Each row comes from the steps of one walk. Every step used is in the known rows, and no mark comes twice. Write the walk behind each row, first mark first.
Known rows
Z/U/A/T/Y: [-0.03 -0.12  0.28  0.19  0.02 -0.25 -0.10  0.26 -0.02 -0.08 -0.02  0.03
 -0.07 -0.25  0.04  0.28  0.09 -0.07 -0.32  0.10 -0.09 -0.09 -0.07 -0.26
 -0.05 -0.05 -0.22]
G/U: [-0.14 -0.17  0.26  0.12 -0.21 -0.18  0.00  0.19 -0.11 -0.13 -0.22 -0.03
 -0.02 -0.01  0.03  0.17 -0.04  0.10 -0.29 -0.04  0.12 -0.06  0.04 -0.02
 -0.02 -0.13 -0.21]
P/M: [-0.16 -0.18  0.28  0.06 -0.07 -0.18 -0.13  0.05  0.08 -0.06 -0.16  0.07
  0.03 -0.07  0.03 -0.09 -0.01  0.24 -0.23  0.01  0.12  0.03 -0.03 -0.12
  0.01 -0.13 -0.18]
Y/T/Q: [ 0.06 -0.07  0.14  0.13 -0.08 -0.09 -0.48 -0.02  0.12 -0.19 -0.06 -0.01
 -0.13 -0.32 -0.06  0.04 -0.02 -0.02 -0.22  0.04 -0.03 -0.05  0.15 -0.07
 -0.09 -0.23 -0.14]
P/T/A/U/Z: [-0.04 -0.11  0.16  0.08  0.13  0.03 -0.05  0.08  0.03 -0.13 -0.16  0.15
 -0.21 -0.08 -0.02  0.48 -0.03 -0.45 -0.10  0.07  0.11 -0.06 -0.11  0.04
  0.01 -0.11 -0.15]
M/Y/T/Z: [-0.01 -0.12  0.13  0.03 -0.02  0.00 -0.49 -0.01  0.02 -0.13 -0.01  0.10
 -0.12 -0.15 -0.08 -0.15 -0.07 -0.18 -0.14 -0.04 -0.17 -0.02  0.12  0.00
 -0.09 -0.11 -0.21]
M/Y/T/Q: [ 0.16 -0.12  0.11  0.13 -0.01  0.01 -0.62 -0.03  0.12 -0.24  0.05  0.03
 -0.12 -0.31 -0.03 -0.08  0.04 -0.18 -0.18 -0.02 -0.13 -0.08  0.12 -0.06
 -0.06 -0.20 -0.15]
P/M/Y: [-0.10 -0.22  0.26  0.06 -0.01 -0.08 -0.27  0.03  0.08 -0.11 -0.04  0.11
  0.05 -0.08  0.07 -0.21  0.06  0.07 -0.20 -0.06  0.04  0.01 -0.05 -0.10
  0.04 -0.09 -0.19]
T/A/U/Z: [-0.07 -0.08  0.17  0.15  0.23 -0.03  0.09  0.07  0.01 -0.08 -0.10  0.16
 -0.15 -0.05 -0.06  0.55 -0.01 -0.23 -0.13  0.09  0.16  0.05 -0.09  0.13
 -0.02 -0.09 -0.17]
Y/T: [ 0.13 -0.10  0.19  0.09 -0.20 -0.14 -0.34  0.02  0.02 -0.13 -0.08  0.01
 -0.09 -0.13 -0.05 -0.01  0.00  0.03 -0.21  0.06  0.00 -0.02  0.03 -0.05
 -0.13 -0.13 -0.20]
P/M/Y/T/Q: [-0.01 -0.15  0.13  0.07  0.02  0.03 -0.49 -0.02  0.23 -0.21  0.01  0.12
 -0.06 -0.33  0.02 -0.27  0.03 -0.06 -0.19 -0.02 -0.05 -0.02  0.10 -0.15
 -0.02 -0.23 -0.15]
P/T/Z: [-0.23 -0.14  0.21 -0.01 -0.08 -0.12 -0.41  0.03  0.00 -0.09 -0.22  0.02
 -0.09 -0.07 -0.06  0.04 -0.14 -0.18 -0.16 -0.03 -0.08 -0.08  0.09 -0.08
 -0.01 -0.12 -0.15]
M/Y/T: [ 0.21 -0.16  0.17  0.09 -0.14 -0.03 -0.48  0.01  0.02 -0.18  0.04  0.06
 -0.09 -0.15  0.00 -0.13  0.05 -0.11 -0.18 -0.01 -0.09 -0.06  0.01 -0.02
 -0.09 -0.10 -0.21]
G/U/Z/T: [-0.25 -0.22  0.36  0.05 -0.04 -0.25  0.04  0.20 -0.12 -0.08 -0.18  0.14
 -0.18  0.11 -0.01  0.20 -0.04 -0.08 -0.26  0.04 -0.01 -0.11  0.01  0.08
 -0.04 -0.07 -0.22]
Y/T/A/U: [ 0.13 -0.03  0.09  0.08 -0.01  0.00 -0.08  0.07  0.04 -0.18 -0.05  0.07
 -0.21 -0.22 -0.05  0.33  0.00 -0.13 -0.18  0.10  0.20  0.07 -0.04  0.02
 -0.05 -0.14 -0.21]
Y/T/Q/M: [ 0.12 -0.05  0.18  0.10 -0.15 -0.09 -0.41  0.04  0.15 -0.18  0.01  0.03
 -0.12 -0.10 -0.14 -0.02 -0.01 -0.18 -0.23  0.05 -0.12 -0.11  0.19 -0.09
 -0.16 -0.21 -0.11]
Q/M: [ 0.04 -0.12  0.30  0.09 -0.18 -0.19 -0.20  0.11  0.00 -0.09 -0.03  0.04
 -0.01  0.14 -0.09  0.04  0.00  0.00 -0.25  0.01 -0.05 -0.08  0.04 -0.04
 -0.09 -0.07 -0.15]
T/Q/U: [ 0.02 -0.07  0.27  0.19  0.12 -0.17 -0.39 -0.01  0.05 -0.09  0.01 -0.10
 -0.11 -0.25 -0.12  0.21 -0.05 -0.17 -0.20  0.01 -0.04 -0.15  0.09 -0.10
 -0.06 -0.22 -0.13]
Z/U/A/T/Q: [-0.04 -0.11  0.14  0.20  0.15 -0.27 -0.43  0.16  0.05 -0.16 -0.03  0.05
 -0.11 -0.34  0.02  0.32  0.09 -0.03 -0.29  0.17 -0.14 -0.11  0.04 -0.16
  0.02 -0.15 -0.16]
A/U/Z: [-0.08 -0.10  0.19  0.11  0.10 -0.11 -0.07  0.01 -0.01 -0.04 -0.11  0.12
 -0.08 -0.07 -0.06  0.39 -0.03 -0.19 -0.13  0.05  0.13  0.03 -0.10  0.07
 -0.11 -0.06 -0.16]
U/A: [ 0.17 -0.14  0.19  0.12 -0.06 -0.24 -0.46  0.07 -0.08 -0.09 -0.11 -0.01
  0.03 -0.07 -0.02  0.15  0.08  0.11 -0.21  0.09 -0.01 -0.04  0.02 -0.12
  0.02 -0.04 -0.18]
G/U/A: [ 0.04 -0.16  0.20  0.11 -0.14 -0.22 -0.20  0.21 -0.16 -0.11 -0.21 -0.02
  0.02 -0.03  0.02  0.20  0.04  0.09 -0.26  0.03  0.05 -0.07  0.09 -0.12
  0.03 -0.08 -0.21]
Q/U: [ 0.08 -0.10  0.33  0.15 -0.02 -0.21 -0.26  0.02 -0.06 -0.02 -0.01 -0.09
 -0.08 -0.09 -0.09  0.15 -0.03 -0.07 -0.19  0.03  0.00 -0.12 -0.01 -0.08
 -0.09 -0.13 -0.19]
Q/M/Y/T/Z/U: [ 0.04 -0.13  0.25  0.00 -0.15 -0.11 -0.42  0.18  0.07 -0.16  0.10  0.21
 -0.18  0.05 -0.14 -0.23 -0.04 -0.37 -0.17  0.04 -0.37 -0.21  0.12 -0.03
 -0.19 -0.07 -0.22]
T/Z/U/A: [-0.08 -0.14  0.23  0.05  0.01 -0.31 -0.46  0.18 -0.05 -0.08 -0.11  0.11
 -0.08 -0.08 -0.09  0.12 -0.04 -0.03 -0.19  0.14 -0.20 -0.13  0.10 -0.09
 -0.01 -0.03 -0.21]
U/Z: [-0.05 -0.16  0.26  0.16  0.03 -0.16 -0.18  0.03 -0.01 -0.04 -0.12  0.09
 -0.05  0.01 -0.05  0.21 -0.02 -0.02 -0.16  0.05 -0.04 -0.04 -0.02  0.06
 -0.09 -0.09 -0.16]
P/T/Y: [-0.07 -0.17  0.34  0.09 -0.20 -0.09 -0.19  0.11  0.03 -0.13 -0.15 -0.07
 -0.07 -0.14  0.02  0.06 -0.03 -0.21 -0.24 -0.09  0.02 -0.11 -0.02 -0.22
 -0.05 -0.10 -0.15]
Q/U/Z/T/A: [ 0.03 -0.13  0.40  0.14  0.27 -0.19 -0.06  0.09 -0.04 -0.01  0.04  0.12
 -0.32  0.03 -0.14  0.35 -0.01 -0.28 -0.17  0.15 -0.09 -0.15 -0.05  0.08
 -0.01 -0.13 -0.20]
T/Z/U: [-0.26 -0.15  0.29  0.05 -0.04 -0.28 -0.25  0.16 -0.01 -0.10 -0.12  0.11
 -0.12 -0.05 -0.08  0.08 -0.10 -0.01 -0.21  0.06 -0.14 -0.12  0.05  0.00
 -0.07 -0.08 -0.21]
M/V: [-0.14 -0.20  0.25  0.11 -0.16 -0.08 -0.43  0.07 -0.01 -0.18 -0.13 -0.10
  0.09 -0.02  0.00  0.07  0.06  0.22 -0.21  0.01  0.07 -0.13 -0.08 -0.01
  0.02 -0.08 -0.12]

Write each row's walk
[-0.29 -0.10  0.10  0.10  0.06 -0.15 -0.06  0.19 -0.15 -0.03 -0.25  0.04
 -0.05 -0.09  0.00  0.33 -0.08 -0.01 -0.27  0.02 -0.02  0.03  0.13 -0.10
  0.03 -0.13 -0.21]
G/U/A/T/Z
[-0.02 -0.07  0.16  0.10  0.10 -0.06  0.01  0.09 -0.03 -0.15 -0.08  0.06
 -0.14 -0.12 -0.03  0.45  0.00 -0.08 -0.20  0.05  0.25  0.08 -0.09  0.04
  0.06 -0.09 -0.19]
T/A/U
[ 0.11 -0.10  0.10  0.19  0.19 -0.06 -0.52  0.07  0.05 -0.14  0.14  0.07
 -0.02 -0.15 -0.02  0.15  0.13 -0.30 -0.26  0.03 -0.23 -0.07  0.11 -0.17
  0.03 -0.11 -0.11]
U/A/T/Q/M/Y
[-0.21 -0.11  0.36  0.06  0.14 -0.16  0.11  0.11 -0.02 -0.05 -0.04  0.13
 -0.22 -0.10 -0.07  0.34 -0.02 -0.33 -0.20  0.00  0.09 -0.01 -0.13 -0.05
 -0.11  0.00 -0.19]
A/U/Z/T/Y
[ 0.15 -0.17  0.26  0.11 -0.10 -0.34 -0.45  0.20 -0.06 -0.13 -0.07  0.05
 -0.05 -0.09 -0.01  0.14  0.08  0.06 -0.23  0.16 -0.11 -0.17 -0.01 -0.13
 -0.01 -0.02 -0.22]
Z/U/A
[-0.19 -0.10  0.28  0.21  0.01 -0.11  0.08  0.09  0.00 -0.05 -0.06 -0.04
 -0.04 -0.21  0.03  0.27  0.00 -0.01 -0.32 -0.05  0.07  0.06 -0.07 -0.16
 -0.06 -0.12 -0.18]
A/T/Y
[-0.08 -0.17  0.32  0.12  0.19 -0.18 -0.06  0.13 -0.02 -0.09 -0.06  0.20
 -0.26  0.06 -0.06  0.30  0.01 -0.10 -0.22  0.13 -0.06 -0.04 -0.04  0.13
  0.05 -0.08 -0.18]
U/Z/T/A
[-0.37 -0.13  0.23  0.10  0.06 -0.25 -0.10  0.17 -0.01 -0.06 -0.10  0.12
 -0.14 -0.14 -0.03  0.22 -0.09 -0.02 -0.27  0.08 -0.13 -0.05 -0.01 -0.02
 -0.06 -0.11 -0.21]
A/T/Z/U
[ 0.08 -0.09  0.16  0.02 -0.09 -0.24 -0.53  0.17  0.00 -0.11 -0.08  0.13
 -0.16 -0.16 -0.11  0.00 -0.04 -0.09 -0.15  0.18 -0.23 -0.15  0.12 -0.12
 -0.11 -0.08 -0.24]
Y/T/Z/U/A
[ 0.06 -0.17  0.22  0.07 -0.07 -0.01 -0.61  0.07  0.12 -0.25  0.05  0.04
 -0.08 -0.06 -0.03 -0.09  0.02 -0.49 -0.20 -0.09 -0.23 -0.21  0.13 -0.14
  0.00 -0.13 -0.08]
P/T/Q/M/Y
[-0.12 -0.10  0.08  0.20  0.08 -0.14 -0.20  0.17 -0.05 -0.14 -0.17 -0.03
 -0.05 -0.28  0.06  0.39  0.03  0.00 -0.33  0.04  0.02 -0.04  0.13 -0.16
  0.06 -0.20 -0.16]
G/U/A/T/Q
[-0.11 -0.19  0.34  0.07  0.06 -0.27 -0.20  0.06 -0.04 -0.05 -0.07  0.15
 -0.19  0.05 -0.05  0.14  0.00 -0.06 -0.21  0.08 -0.09 -0.07 -0.06  0.06
 -0.05 -0.04 -0.18]
U/Z/T
[-0.01 -0.08  0.28  0.23  0.24 -0.13 -0.32 -0.03  0.08 -0.02  0.00  0.01
 -0.13 -0.17 -0.16  0.33 -0.07 -0.31 -0.12  0.05 -0.12 -0.18  0.09 -0.02
 -0.13 -0.23 -0.11]
T/Q/U/Z
[ 0.23 -0.13  0.15  0.13 -0.01  0.06 -0.33  0.07  0.04 -0.22  0.05  0.10
 -0.17 -0.14  0.01  0.02  0.07 -0.12 -0.19  0.04 -0.05 -0.02  0.02  0.04
  0.01 -0.13 -0.22]
M/Y/T/A
[ 0.10 -0.11  0.20  0.10  0.11  0.01 -0.49 -0.06  0.21 -0.12  0.12  0.03
 -0.11 -0.37 -0.05 -0.22  0.01 -0.26 -0.13  0.00 -0.08 -0.14  0.11 -0.21
 -0.09 -0.28 -0.16]
P/M/Y/T/Q/U
[-0.17 -0.18  0.27  0.15 -0.07 -0.14  0.07  0.17 -0.08 -0.07 -0.23  0.08
 -0.05  0.07  0.00  0.26 -0.06 -0.04 -0.22  0.00  0.04 -0.08  0.04  0.07
 -0.08 -0.13 -0.19]
G/U/Z
[ 0.06 -0.15  0.23  0.13  0.02 -0.05 -0.48  0.06  0.10 -0.21  0.11  0.07
 -0.03 -0.04 -0.07 -0.03  0.05 -0.26 -0.23 -0.07 -0.18 -0.12  0.13 -0.05
 -0.03 -0.11 -0.10]
T/Q/M/Y
[-0.11 -0.11  0.23  0.02 -0.13 -0.21 -0.35  0.14  0.04 -0.13 -0.09  0.12
 -0.20 -0.14 -0.11 -0.04 -0.11 -0.07 -0.19  0.11 -0.18 -0.13  0.10 -0.02
 -0.16 -0.13 -0.23]
Y/T/Z/U
[-0.07 -0.17  0.21 -0.02 -0.07 -0.26 -0.59  0.19 -0.03 -0.12 -0.17  0.09
 -0.13 -0.11 -0.04  0.06 -0.05 -0.24 -0.15  0.11 -0.25 -0.23  0.09 -0.19
  0.01 -0.04 -0.20]
P/T/Z/U/A
[-0.09 -0.10  0.25  0.02  0.14 -0.16  0.00  0.13 -0.07 -0.16 -0.03  0.11
 -0.28 -0.09 -0.03  0.37  0.02 -0.09 -0.25  0.08  0.19  0.05 -0.12  0.04
  0.10 -0.03 -0.21]
Z/T/A/U
[-0.09 -0.14  0.14  0.16 -0.03 -0.18 -0.06  0.20 -0.15 -0.08 -0.19 -0.02
  0.00 -0.12  0.08  0.33  0.04  0.08 -0.31  0.05  0.06 -0.01  0.03 -0.13
  0.04 -0.10 -0.22]
G/U/A/T
[-0.14 -0.15  0.28  0.07  0.08 -0.26 -0.42  0.04  0.03 -0.18 -0.04  0.04
 -0.18 -0.19 -0.05  0.08  0.00  0.01 -0.30  0.03 -0.04 -0.06  0.06 -0.05
  0.04 -0.13 -0.14]
Z/T/Q
[ 0.01 -0.10  0.18  0.08 -0.18  0.04 -0.60  0.06  0.16 -0.27  0.00 -0.06
 -0.01 -0.07 -0.11 -0.05  0.05 -0.07 -0.20  0.05 -0.11 -0.22  0.14 -0.06
 -0.11 -0.20 -0.05]
Y/T/Q/M/V
[-0.14 -0.14  0.26  0.02  0.14 -0.23 -0.09  0.05 -0.05 -0.06 -0.06  0.17
 -0.22 -0.03 -0.07  0.31 -0.01 -0.22 -0.17  0.08  0.07  0.01 -0.13  0.06
 -0.07  0.00 -0.19]
A/U/Z/T
[ 0.16 -0.15  0.14  0.02 -0.03 -0.14 -0.67  0.15  0.00 -0.15  0.03  0.16
 -0.15 -0.18 -0.07 -0.11  0.02 -0.24 -0.12  0.12 -0.33 -0.17  0.11 -0.10
 -0.08 -0.04 -0.25]
M/Y/T/Z/U/A
[-0.01 -0.10  0.15  0.04  0.02 -0.01 -0.12  0.11  0.00 -0.20 -0.16  0.04
 -0.19 -0.14  0.02  0.38 -0.01 -0.29 -0.18  0.03  0.20 -0.02 -0.10 -0.04
  0.07 -0.10 -0.17]
P/T/A/U
[ 0.28 -0.13  0.22  0.06 -0.22 -0.04 -0.42  0.06  0.05 -0.16  0.12  0.09
 -0.06  0.04 -0.07 -0.20  0.05 -0.24 -0.19 -0.01 -0.17 -0.12  0.05 -0.04
 -0.16 -0.07 -0.19]
Q/M/Y/T
[-0.34 -0.09  0.15  0.11  0.11 -0.13 -0.12  0.02 -0.03 -0.01 -0.13  0.04
 -0.08 -0.13 -0.04  0.23 -0.11  0.02 -0.26  0.00 -0.03  0.09  0.03 -0.01
 -0.02 -0.14 -0.17]
A/T/Z
[ 0.10 -0.03  0.10  0.11  0.12  0.05  0.00  0.05  0.07 -0.12 -0.06  0.18
 -0.24 -0.13 -0.09  0.43 -0.03 -0.28 -0.10  0.14  0.13  0.04 -0.04  0.12
 -0.11 -0.15 -0.19]
Y/T/A/U/Z
[-0.14 -0.16  0.43  0.07 -0.06 -0.25 -0.09  0.13 -0.04 -0.10 -0.04  0.01
 -0.16 -0.09 -0.02  0.06  0.00 -0.04 -0.31 -0.03  0.02 -0.03 -0.05 -0.13
 -0.03 -0.03 -0.20]
Z/T/Y
[ 0.06 -0.11  0.13  0.16  0.06 -0.21 -0.30  0.07 -0.07 -0.04 -0.08  0.00
  0.00 -0.16  0.04  0.28  0.08  0.10 -0.27  0.10 -0.01  0.03 -0.05 -0.14
  0.03 -0.08 -0.19]
U/A/T
[ 0.16 -0.04  0.21  0.20  0.13 -0.06 -0.41 -0.06  0.12 -0.05  0.03  0.01
 -0.21 -0.26 -0.18  0.21 -0.07 -0.37 -0.09  0.10 -0.16 -0.19  0.14 -0.04
 -0.22 -0.28 -0.13]
Y/T/Q/U/Z
[-0.16 -0.07  0.26  0.03  0.20 -0.17 -0.17  0.08  0.07 -0.11  0.03  0.20
 -0.24 -0.02 -0.16  0.31 -0.01 -0.45 -0.20  0.07 -0.06 -0.07  0.03  0.02
 -0.10 -0.07 -0.09]
A/U/Z/T/Q/M
[-0.18 -0.19  0.22 -0.04 -0.06 -0.10 -0.36  0.12  0.15 -0.14 -0.02  0.25
 -0.14 -0.17 -0.02 -0.33 -0.05 -0.11 -0.14  0.04 -0.18 -0.10  0.06 -0.11
 -0.10 -0.13 -0.25]
P/M/Y/T/Z/U
[-0.13 -0.06  0.18  0.18  0.06 -0.12 -0.19  0.06  0.09 -0.12  0.01  0.03
 -0.07 -0.11 -0.06  0.23  0.00 -0.12 -0.31  0.02 -0.08 -0.03  0.09 -0.08
 -0.05 -0.19 -0.09]
A/T/Q/M
[ 0.04 -0.15  0.20  0.17  0.01 -0.31 -0.28  0.19 -0.06 -0.09 -0.04  0.06
 -0.07 -0.18  0.05  0.27  0.10  0.05 -0.28  0.18 -0.11 -0.10 -0.08 -0.15
  0.00 -0.04 -0.23]
Z/U/A/T
[ 0.11 -0.17  0.28  0.10 -0.11 -0.10 -0.33  0.10 -0.01 -0.14  0.09  0.08
  0.00  0.14 -0.05 -0.08  0.05 -0.17 -0.22 -0.06 -0.14 -0.09  0.02 -0.02
 -0.05 -0.02 -0.16]
Q/M/Y
[ 0.26 -0.04  0.12  0.05 -0.01  0.10 -0.15  0.11  0.06 -0.22  0.14  0.16
 -0.19 -0.02 -0.08  0.14  0.06 -0.44 -0.15  0.04  0.03 -0.02 -0.02  0.02
 -0.08 -0.07 -0.20]
Q/M/Y/T/A/U
